Each row comes from the steps of one walk. Every step used is in the known rows, and no mark comes twice. Write the walk behind each row, first mark first.
In the rows, zero is written as 100.
Known rows:
r -> g: [108, 105, 101, 94, 102, 84, 97, 96, 102, 115, 95, 97, 92, 103, 101, 86, 96, 121, 101, 88, 92, 116, 104, 102, 90, 128, 126, 85]
v -> g: [75, 103, 88, 102, 107, 92, 90, 85, 101, 114, 108, 94, 107, 92, 98, 87, 131, 113, 109, 109, 106, 96, 94, 99, 91, 91, 107, 87]
u -> s -> z: [115, 99, 110, 103, 101, 107, 109, 97, 95, 98, 89, 106, 86, 92, 108, 82, 131, 101, 95, 91, 92, 120, 101, 99, 108, 88, 92, 123]
j -> r -> g -> s -> z: [126, 98, 108, 96, 109, 100, 96, 98, 102, 115, 83, 106, 95, 102, 106, 76, 123, 113, 99, 92, 80, 121, 105, 99, 99, 92, 120, 111]
u -> s: [123, 101, 99, 106, 110, 99, 112, 97, 100, 62, 101, 104, 82, 93, 102, 115, 102, 107, 90, 87, 94, 120, 109, 99, 105, 116, 98, 112]
r -> j -> v -> g -> s: [123, 80, 77, 100, 129, 90, 87, 91, 107, 73, 106, 104, 110, 108, 101, 111, 109, 127, 103, 102, 93, 105, 113, 94, 91, 80, 121, 101]
v -> g -> s -> b -> z: [134, 83, 76, 110, 109, 88, 85, 80, 97, 64, 116, 103, 106, 99, 105, 121, 108, 128, 106, 98, 100, 105, 110, 85, 86, 86, 90, 117]
v -> g -> s -> z: [107, 92, 101, 102, 108, 101, 92, 93, 101, 116, 91, 105, 106, 100, 107, 75, 137, 110, 104, 101, 94, 112, 97, 98, 93, 72, 97, 115]
s -> z: [100, 98, 111, 99, 94, 108, 101, 100, 95, 125, 88, 103, 100, 97, 106, 72, 130, 96, 103, 100, 97, 106, 94, 100, 104, 76, 92, 114]
v -> g -> j -> b -> u: [92, 79, 108, 95, 134, 97, 98, 76, 99, 88, 108, 120, 92, 112, 100, 96, 114, 133, 119, 101, 109, 99, 105, 101, 86, 110, 122, 85]
v -> g -> s -> b -> j: [116, 84, 91, 103, 126, 98, 95, 85, 107, 109, 111, 109, 89, 109, 105, 124, 96, 99, 116, 99, 117, 121, 112, 91, 64, 101, 118, 118]
b -> u: [94, 85, 98, 97, 111, 109, 100, 86, 102, 97, 101, 111, 93, 100, 101, 111, 104, 117, 111, 92, 102, 99, 109, 104, 88, 134, 101, 91]
v -> g -> s -> b: [116, 81, 81, 110, 101, 89, 92, 85, 102, 85, 110, 101, 96, 117, 101, 109, 104, 120, 113, 101, 109, 121, 106, 86, 74, 89, 103, 115]
g -> s -> b -> u: [114, 71, 90, 103, 110, 104, 99, 80, 103, 82, 105, 113, 88, 114, 102, 121, 96, 126, 117, 90, 106, 116, 115, 95, 72, 129, 103, 106]
g -> s -> z: [118, 90, 107, 101, 104, 105, 97, 100, 100, 108, 88, 108, 103, 104, 108, 81, 122, 104, 100, 95, 91, 115, 100, 98, 98, 77, 95, 122]
b -> v -> g -> j -> r: [112, 115, 110, 94, 112, 94, 91, 95, 106, 110, 94, 104, 93, 100, 93, 77, 125, 117, 95, 117, 86, 104, 109, 94, 113, 95, 140, 84]
b -> z: [123, 96, 89, 103, 109, 97, 91, 91, 95, 74, 109, 103, 110, 87, 104, 114, 106, 113, 97, 97, 94, 91, 106, 95, 105, 94, 88, 106]
u -> s -> b -> j: [121, 89, 97, 104, 121, 102, 108, 87, 104, 97, 109, 110, 75, 103, 106, 128, 92, 94, 110, 93, 116, 125, 114, 92, 74, 111, 114, 124]
v -> g -> s -> u: [109, 71, 99, 102, 108, 98, 89, 94, 99, 94, 102, 100, 108, 107, 101, 95, 95, 109, 96, 105, 103, 112, 135, 108, 100, 96, 82, 93]
j -> r -> g -> s -> u: [129, 77, 106, 95, 111, 97, 94, 98, 101, 95, 93, 101, 97, 108, 100, 96, 80, 113, 91, 96, 88, 120, 143, 109, 107, 116, 105, 88]
v -> g -> j -> b: [99, 91, 113, 97, 133, 84, 96, 85, 97, 87, 109, 112, 98, 116, 99, 79, 114, 123, 111, 112, 109, 100, 95, 96, 97, 66, 128, 92]
g -> s -> b: [128, 79, 87, 109, 98, 93, 98, 92, 102, 78, 105, 103, 92, 120, 102, 115, 88, 114, 109, 97, 106, 124, 108, 87, 79, 94, 100, 121]
j -> r -> g -> s: [139, 99, 96, 95, 122, 88, 94, 98, 110, 87, 93, 105, 94, 106, 99, 107, 91, 126, 95, 88, 77, 121, 115, 99, 93, 123, 138, 96]
s -> b -> u: [100, 76, 92, 102, 103, 106, 101, 79, 99, 93, 105, 110, 86, 110, 102, 113, 101, 121, 119, 93, 110, 109, 111, 96, 77, 129, 101, 101]
v -> g -> j -> r: [113, 116, 106, 93, 114, 96, 89, 93, 104, 105, 94, 105, 90, 104, 93, 83, 129, 109, 99, 122, 87, 99, 104, 94, 111, 94, 138, 86]
b -> j -> v -> g -> s: [114, 80, 82, 102, 137, 92, 90, 88, 109, 78, 109, 106, 113, 109, 101, 113, 103, 120, 109, 96, 95, 106, 112, 95, 82, 88, 112, 110]
b -> j: [104, 97, 103, 97, 126, 105, 101, 95, 106, 118, 105, 109, 92, 97, 105, 117, 94, 85, 107, 97, 110, 106, 107, 100, 82, 107, 115, 109]
g -> s: [127, 88, 95, 103, 115, 96, 95, 101, 107, 78, 100, 107, 105, 109, 101, 115, 89, 111, 96, 93, 92, 113, 106, 98, 90, 102, 103, 111]

Which walk is each row?
[125, 113, 112, 93, 110, 100, 95, 100, 104, 97, 90, 107, 86, 108, 95, 89, 114, 102, 94, 117, 84, 101, 108, 94, 116, 98, 135, 93]
g -> j -> r
[106, 68, 106, 101, 117, 94, 93, 92, 100, 93, 104, 102, 110, 103, 100, 89, 89, 122, 96, 99, 102, 116, 140, 108, 104, 91, 94, 89]
j -> b -> v -> g -> s -> u
[117, 86, 90, 100, 129, 86, 90, 91, 108, 91, 106, 105, 106, 97, 101, 100, 108, 139, 98, 95, 97, 116, 113, 98, 90, 83, 132, 91]
r -> j -> b -> v -> g -> s
[102, 91, 125, 98, 114, 86, 105, 99, 104, 102, 103, 109, 106, 101, 98, 72, 90, 135, 97, 91, 101, 117, 112, 97, 108, 84, 123, 92]
g -> j -> b -> v
[125, 88, 90, 111, 95, 95, 110, 89, 97, 68, 107, 101, 77, 108, 102, 115, 98, 112, 105, 92, 108, 128, 110, 87, 88, 105, 97, 122]
u -> s -> b
[126, 84, 95, 101, 125, 95, 98, 88, 108, 109, 107, 110, 83, 111, 106, 122, 84, 102, 113, 90, 112, 128, 114, 92, 62, 113, 125, 118]
r -> g -> s -> b -> j
[128, 96, 109, 94, 118, 101, 96, 97, 104, 122, 84, 109, 92, 100, 108, 83, 120, 109, 101, 90, 83, 123, 107, 99, 92, 95, 125, 114]
b -> j -> r -> g -> s -> z
[132, 92, 96, 99, 116, 85, 93, 98, 108, 89, 96, 105, 99, 111, 102, 104, 86, 126, 97, 84, 87, 124, 110, 100, 83, 121, 121, 100]
r -> g -> s
[108, 76, 99, 90, 135, 105, 102, 81, 97, 86, 105, 117, 82, 100, 103, 117, 105, 130, 113, 95, 104, 96, 114, 105, 94, 109, 141, 80]
r -> j -> b -> u
[91, 84, 77, 102, 131, 93, 98, 77, 103, 85, 115, 100, 103, 101, 100, 106, 119, 117, 118, 101, 106, 102, 111, 90, 85, 85, 114, 107]
u -> s -> b -> j -> v -> g
[99, 100, 113, 103, 99, 81, 85, 94, 106, 117, 102, 106, 106, 114, 98, 58, 126, 123, 97, 113, 110, 114, 99, 93, 93, 86, 105, 88]
b -> v -> g -> j
[111, 88, 112, 100, 117, 110, 112, 87, 94, 91, 91, 114, 83, 93, 108, 88, 130, 114, 104, 86, 94, 118, 106, 101, 103, 97, 102, 117]
j -> b -> u -> s -> z
[83, 97, 90, 107, 100, 86, 97, 83, 104, 110, 110, 94, 101, 88, 98, 83, 124, 135, 105, 95, 108, 120, 108, 92, 88, 97, 111, 93]
u -> s -> b -> v -> g
[102, 96, 109, 105, 95, 80, 85, 91, 104, 115, 104, 105, 102, 118, 98, 59, 124, 126, 101, 113, 114, 118, 100, 89, 88, 84, 104, 94]
s -> b -> v -> g -> j
[130, 87, 82, 108, 99, 93, 91, 85, 93, 71, 113, 102, 102, 97, 105, 118, 103, 118, 105, 98, 101, 101, 109, 87, 95, 89, 88, 116]
s -> b -> z
[117, 114, 104, 86, 123, 92, 99, 93, 107, 123, 92, 101, 81, 94, 99, 98, 98, 113, 102, 91, 83, 115, 115, 101, 93, 136, 161, 84]
b -> j -> r -> g
[126, 87, 108, 101, 133, 94, 112, 81, 100, 56, 103, 118, 73, 103, 103, 111, 102, 135, 102, 80, 96, 126, 116, 101, 94, 135, 121, 100]
r -> g -> j -> b -> u -> s
[119, 88, 101, 89, 134, 96, 103, 93, 94, 83, 105, 109, 85, 98, 103, 109, 101, 119, 104, 105, 104, 97, 108, 100, 108, 66, 155, 85]
r -> j -> b
[137, 76, 72, 108, 115, 88, 87, 78, 97, 52, 117, 103, 111, 102, 104, 122, 104, 131, 109, 97, 96, 102, 115, 83, 90, 81, 89, 121]
j -> v -> g -> s -> b -> z
[80, 96, 96, 97, 119, 86, 94, 85, 102, 117, 110, 98, 106, 83, 98, 79, 125, 138, 104, 102, 106, 105, 109, 98, 99, 78, 138, 75]
r -> j -> b -> v -> g
[104, 93, 126, 96, 116, 80, 104, 98, 105, 107, 101, 108, 102, 101, 98, 67, 88, 142, 97, 86, 99, 122, 114, 98, 104, 95, 133, 87]
r -> g -> j -> b -> v
[93, 87, 74, 95, 121, 93, 89, 85, 100, 93, 108, 96, 107, 99, 99, 95, 129, 123, 110, 112, 101, 88, 109, 94, 101, 70, 128, 86]
r -> j -> v -> g
[110, 88, 97, 101, 117, 103, 102, 89, 103, 115, 109, 108, 84, 106, 105, 121, 90, 89, 115, 99, 118, 115, 110, 92, 71, 102, 115, 119]
s -> b -> j
[120, 109, 100, 88, 118, 90, 99, 90, 105, 121, 94, 101, 77, 98, 100, 101, 97, 116, 106, 92, 86, 120, 116, 98, 88, 133, 159, 88]
s -> b -> j -> r -> g
[70, 98, 99, 100, 118, 85, 96, 84, 103, 116, 111, 97, 112, 85, 97, 76, 122, 136, 108, 98, 104, 104, 104, 99, 96, 84, 124, 81]
j -> b -> v -> g
[121, 63, 91, 98, 115, 98, 88, 94, 99, 84, 102, 101, 106, 108, 101, 99, 95, 115, 95, 106, 101, 109, 143, 106, 106, 84, 96, 90]
r -> j -> v -> g -> s -> u
[101, 101, 107, 103, 103, 85, 83, 92, 102, 110, 103, 107, 101, 120, 99, 67, 130, 112, 101, 119, 111, 106, 92, 93, 90, 83, 102, 93]
v -> g -> j
[102, 89, 105, 106, 85, 91, 105, 99, 104, 112, 104, 98, 101, 97, 99, 85, 87, 127, 100, 87, 105, 126, 117, 91, 95, 101, 105, 103]
s -> b -> v
[111, 89, 120, 97, 129, 88, 101, 92, 96, 81, 105, 115, 95, 120, 100, 86, 99, 116, 107, 107, 106, 102, 99, 97, 102, 70, 125, 98]
g -> j -> b
[113, 81, 81, 103, 128, 90, 90, 89, 108, 71, 107, 103, 116, 109, 99, 108, 105, 125, 106, 98, 91, 105, 109, 94, 89, 86, 108, 106]
j -> v -> g -> s
[122, 89, 95, 100, 130, 93, 96, 84, 92, 61, 114, 108, 108, 89, 104, 117, 101, 123, 104, 96, 94, 88, 107, 95, 109, 78, 107, 105]
j -> b -> z
[119, 83, 93, 98, 115, 101, 90, 93, 100, 106, 92, 106, 104, 102, 107, 79, 137, 115, 104, 102, 92, 109, 105, 96, 98, 60, 111, 113]
r -> j -> v -> g -> s -> z
[124, 83, 95, 103, 124, 101, 99, 89, 107, 104, 109, 111, 86, 111, 106, 127, 85, 95, 113, 94, 115, 122, 113, 91, 67, 103, 115, 123]
g -> s -> b -> j
[113, 91, 109, 102, 106, 112, 109, 90, 96, 97, 89, 111, 84, 92, 108, 86, 133, 109, 100, 87, 93, 119, 105, 101, 102, 104, 92, 119]
b -> u -> s -> z
[110, 95, 107, 107, 99, 80, 89, 90, 104, 103, 104, 106, 96, 116, 99, 65, 125, 129, 98, 109, 112, 125, 103, 89, 89, 89, 104, 98]
u -> s -> b -> v -> g -> j
[110, 91, 86, 104, 120, 90, 87, 90, 108, 88, 105, 103, 108, 104, 100, 106, 111, 121, 102, 99, 97, 109, 103, 97, 83, 94, 107, 102]
v -> g -> s
[111, 90, 103, 109, 90, 91, 111, 97, 104, 94, 104, 99, 92, 93, 100, 93, 89, 131, 95, 81, 102, 135, 121, 91, 98, 109, 103, 109]
u -> s -> b -> v
[124, 102, 116, 97, 98, 79, 88, 100, 103, 110, 93, 109, 91, 127, 101, 66, 105, 118, 96, 104, 102, 120, 99, 96, 89, 109, 116, 91]
r -> g -> j
